What can hang from each mark
Z309: Z326
Z790: Z146
Z979: Z163 Z842
Z163: Z97 Z146 Z979
Z326: Z97 Z309
Z531: Z934
Z97: Z163 Z326
Z146: Z163
Z321: Z177 Z934 Z979
Z934: Z321 Z531
Z177: Z321

Every row comes from one small tree of marks. The marks that hang from a mark follow it in brackets, in the order of their numbers. Every link used is in the known rows. Which tree was each row made from?
Known rows
Z309(Z326(Z97(Z163))): [ -9  11   0  -8   9   1  -7 -11   1  24  22 -21   8   8   2   3  16  -2
   5 -17  -4  13   8 -11   0]
Z790(Z146(Z163(Z97(Z326)))): [ 38   0  -9   2  16   5  11   3   5  36   8   0 -19  -4   3   0   9  10
  14 -12   4  15  -7   7   2]
Z934(Z321(Z177 Z979)): [-30   5   1   9 -12 -18   4   1  -1   9   2   9  13  -2   2   6  16  -7
 -37 -11  -1  -4   7 -15  -7]
Z979(Z163(Z97(Z326) Z146)): [  8  -4  -4  -6   1   9   5   5   5  15   3   1 -24  13  17   3   7   0
  17 -10  19   5 -15  17   1]
Z97(Z163 Z326): [ -1   2   4  -6  11   4  -4  -1  18  14  16  -4  -6  21   3   4   7   9
   6 -12 -22  16   5  -1   8]
Z934(Z321(Z177 Z979(Z163(Z97))) Z531): [-55 -28  -2   0 -22 -22   9   4  -5   9   3  10  -4   2  19 -10  17  -7
 -45  -9  27 -14  11  -6 -13]
Z979(Z163): [ -2  -5   4  -5   6   1   0   5   6  10  26  15   9  11   8   5  12   2
   4  -8 -29  22   6  -5  -6]
Z97(Z163(Z146 Z979(Z842)) Z326(Z309)): [  1  -8  13  -8  -7  -1  -2 -12   7 -22   9 -20 -22  20  12  17  11   1
  -3 -16  16  -3   0  -6   2]
Z177(Z321(Z934(Z531) Z979(Z163(Z97) Z842))): [-14 -41  11  -8  -8 -13  14  -7  -5 -24  11   5   1   3  31  -2  15   0
 -33 -14  13  -3  11 -21 -13]
Z177(Z321): [ -2  15   7   2  19  -9   3  -3   6   9  16  10  15   4   4   6  15   2
   8  -9 -20   8  11 -14  -5]
Z790(Z146(Z163(Z97(Z326) Z979))): [ 15   8 -16   3   6   2  10  -2   5  32   4  -2 -21  -7   2   1  12   4
  12  -9  27  11  -4  -4   1]
Z326(Z97 Z309): [ 25   9   6 -10   2  -9  -3  -8 -21  23  29 -10  17  -5  -9   7  23  -4
  -1 -21  -8   8  -1  -4  -9]
Z531(Z934): [ 20   0   8  -8  14  -3   2   1   5  17  19   0  11   4   3   9  12   9
  -1 -14 -17  13   9   2  -2]
Z531(Z934(Z321(Z177 Z979(Z163)))): [-32 -23   3  -3 -12  -7   9   3   5  -1   7   5   9   9  13   0  17  -2
 -46 -16   3   1  10 -19  -7]
Z531(Z934(Z321)): [ 21  -9   9  -9  10 -13   7   5  14  24  21  -2   3   0   8   3  17   9
 -10 -11  -9   7  28   0  -4]
Z934(Z321(Z177)): [-14   9   2   5  -1 -19   2   3   0  18  14   9   2  -1   6   6  14  -1
 -19  -9  -7   3  15 -12  -9]
Z321(Z177 Z979(Z163(Z97 Z146))): [-40   0  -9   9 -19   5   4   0 -16  -5 -11   5  -4   5  15   7   9 -12
 -19 -14  31  -9 -21   4  -9]
Z309(Z326): [  6  19   2   1  12  -9   0   2   7  25  15  -4  11   3  -2   9  12  -1
  12 -10 -15  15   3  -1   1]
Z97(Z326): [ 18  13   3  -4  13  -3   0   4  13  22  16   5   0  10  -3   8  10   6
  10 -10 -22  16  -3   1   4]
Z326(Z97(Z163(Z146)) Z309): [  7   4   6 -12  -1   3  -6 -14 -21  11  21 -23  -3   4   9   8  14  -6
   1 -24  12  -2   3   4  -5]
Z146(Z163(Z97 Z979(Z842))): [ 12 -13  -3   2   1  -7   6   0  -4  -8   5  11  -5   1   9  10  23   3
   3  -4  12  13   5  -8 -11]
Z163(Z97(Z326) Z146 Z979(Z842)): [ 11   6   1  -1  -4  -5   4  -4   7  -4  -3  -4 -24   7  13  16  12   1
  11  -6  39  -6  -6   6  -5]
Z790(Z146(Z163(Z97(Z326(Z309)) Z979(Z842)))): [ 39 -18   0  -2   0  -7  11  -7  -1   4  10 -13 -22  -4   0   8  18   4
   2 -16  24   8  -6  -9  -4]
Z177(Z321(Z934 Z979(Z163 Z842))): [ -1 -21  14  -3  -1  -2  10  -7   2 -31  14   8  13   9  21  10  15  -1
 -27 -15 -19  13   9 -35  -8]

Write each row's tree
[ -1  15   5   2   3  -5   8  -7  -6   0   6   2  20  -6   7   6  13  -5
 -17 -17 -10   6   5 -22  -1] => Z177(Z321(Z934 Z979))
[-35 -24  12   2 -11 -32   6   0   1 -11  12  11   6   3  18   8  17  -3
 -56  -9   1 -13  21 -21 -14] => Z934(Z321(Z177 Z979(Z842)) Z531)
[ 23  -3   6  -4 -10 -10   4  -8  -4  -8  -1 -17 -23   4   6  16  17  -3
   9 -14  42 -10 -13   9  -4] => Z163(Z97(Z326(Z309)) Z146 Z979(Z842))
[-17  -3   6  -2  -1   3   9  -5  -2  -8  11   7  17   3  15   2  13  -7
 -19 -16 -13  13   5 -28  -3] => Z177(Z321(Z934 Z979(Z163)))
[ 26  -4  -9  -2  13   4   7   9   4  21   2   8 -13   6   0   0  15   7
  15 -10   1  17 -13  11   4] => Z146(Z163(Z97(Z326)))
[ 23 -20   5  -9  -4  -1   4   2   1  13  15  -5 -10  13  -1  -3  17   2
   9 -17   3  12 -16  11   0] => Z979(Z163(Z97(Z326(Z309))))
[ -4   5  10  -8  14 -15   7  -5  -7  10  22   2   7  -5  23   1   7   3
 -12 -13  -7   3  20 -15  -5] => Z177(Z321(Z934(Z531)))
[ 16 -31   8  -4   1  -3   3   2   4  -7  20  12  -3  12  13   7  17   7
   2  -6 -10  15   8   0 -14] => Z979(Z163(Z97) Z842)
[-46  -9   3  -2 -16  -7   4  -1 -18  -2  12   8   9   1  23   3   4  -7
 -51 -18  -1   3   1 -19  -8] => Z321(Z177 Z934(Z531) Z979(Z163))
[-36 -21   9  -4 -17  -4   6  -3 -19 -31   7   5  -6   5  40  16   1  -7
 -54 -17  13  -8  -1 -19 -12] => Z321(Z177 Z934(Z531) Z979(Z163(Z146) Z842))
[  3  -6   1  -1   7  -5   4   2   2 -14  13  16   5   5   8  16  21   2
  -3  -5 -11  20  12 -18  -9] => Z146(Z163(Z979(Z842)))
[  8  -4   7 -13   0  -3  -7 -15 -15  14  30 -19  10   6  -3   2  19  -1
  -4 -23 -10   9   6  -6  -6] => Z326(Z97(Z163) Z309)
[ 14  -4  -1   3  10  -5   7  -4   4  -1  21   9  -3  -5  10  16  13   5
  -5  -7  -8  18  18 -26 -11] => Z790(Z146(Z163(Z979(Z842))))
[ -6  -4   8 -13  -9  -4  -6 -21 -16 -17  21 -23  -5   7  13  17  19  -6
  -8 -20  25  -6  11 -13 -12] => Z326(Z97(Z163(Z146 Z979(Z842))) Z309)
[ 14 -24   4  -3  -1   2   5   2  -1 -12  12   7 -16  10  23  13  11   3
   5  -7  11   4   2   9 -13] => Z979(Z163(Z97 Z146) Z842)
[-33  -7   6  -8  -4  -2  11  -4 -10  -9   7   3  -3   1  38   3   5 -10
 -28 -17  13  -7   7 -15  -4] => Z177(Z321(Z934(Z531) Z979(Z163(Z146))))
[  4   5   0   2  -7  -8   2  -5  -5  -8   1   0 -11  -2  16  17  14  -2
   7  -4  35  -7   6   6 -13] => Z163(Z97 Z146 Z979(Z842))
[  9   9 -14   7   4  -1   9  -3  -8  28   8   2 -10 -16   5   2  14   2
   9  -8  21  11   8  -4  -8] => Z790(Z146(Z163(Z97 Z979)))
[-19 -42  13  -4 -13 -11  10   1  12 -23  11   6   7  13  17   8  19   4
 -53 -15  -2   0  13 -27 -12] => Z531(Z934(Z321(Z177 Z979(Z163 Z842))))
[ 19 -24   5  -8   1   5   6   4  10 -10   7   3 -28  18  22  11  10   5
  10  -9  14   4 -10  10  -4] => Z979(Z163(Z97(Z326) Z146) Z842)
[-41  -8  -6   0 -23  -2   8  -2 -28  -1  -5  -2 -15  -5  34   2   2 -12
 -39 -18  43 -16 -10   2  -9] => Z321(Z177 Z934(Z531) Z979(Z163(Z97 Z146)))
[ -2 -12  11 -12  -8 -10  -7 -22 -11 -13  28 -19   8   9   2  10  25  -2
 -12 -19   7   5  15 -23 -12] => Z326(Z97(Z163(Z979(Z842))) Z309)
[-28 -34   5  -1 -23 -12   7  -4 -19 -21   7   4  -2   2  28   3   9  -2
 -50 -16  18  -4   0 -16 -15] => Z321(Z177 Z934(Z531) Z979(Z163(Z97) Z842))
[ 36  -3   5  -4   1  -9   3  -1  -5  21   9 -11  -7   4 -10   1  17   3
  14 -17   6   5 -16  17   1] => Z163(Z97(Z326(Z309)))
[ 33 -32  10 -10  -5   0   6   0   0 -15  10  -8 -25  15  15  10  13   1
   7 -16  18  -1 -17  13  -4] => Z979(Z163(Z97(Z326(Z309)) Z146) Z842)
[ 27 -11   8  -5  -8 -15   3  -8   1  -3   7 -12  -9   6  -6   9  22   3
   4 -13  21   1  -7   1  -5] => Z163(Z97(Z326(Z309)) Z979(Z842))
[  4   7 -12   0   4   0   6   4   4  18  -3   6 -14   3  -1   0  19   1
  14  -8  23  14 -10   1   2] => Z146(Z163(Z97(Z326) Z979))
[ 37 -13  -2  -5   7  -1   8   6  -7  17   5  -4 -12   4  -5   0  19   3
  13 -18   4  12 -20  14   4] => Z146(Z163(Z97(Z326(Z309))))
[-45 -47   5  -1 -21 -25  10   2  -1 -14   8  12  -7   7  25  -2  19  -2
 -52  -8  21 -13  14 -14 -18] => Z934(Z321(Z177 Z979(Z163(Z97) Z842)) Z531)
[-17 -46   6  -9 -18 -17  13   4   2 -10   7   8 -20   5  37   3  16  -4
 -31  -6  30 -16  19   6 -15] => Z934(Z321(Z979(Z163(Z97 Z146) Z842)) Z531)
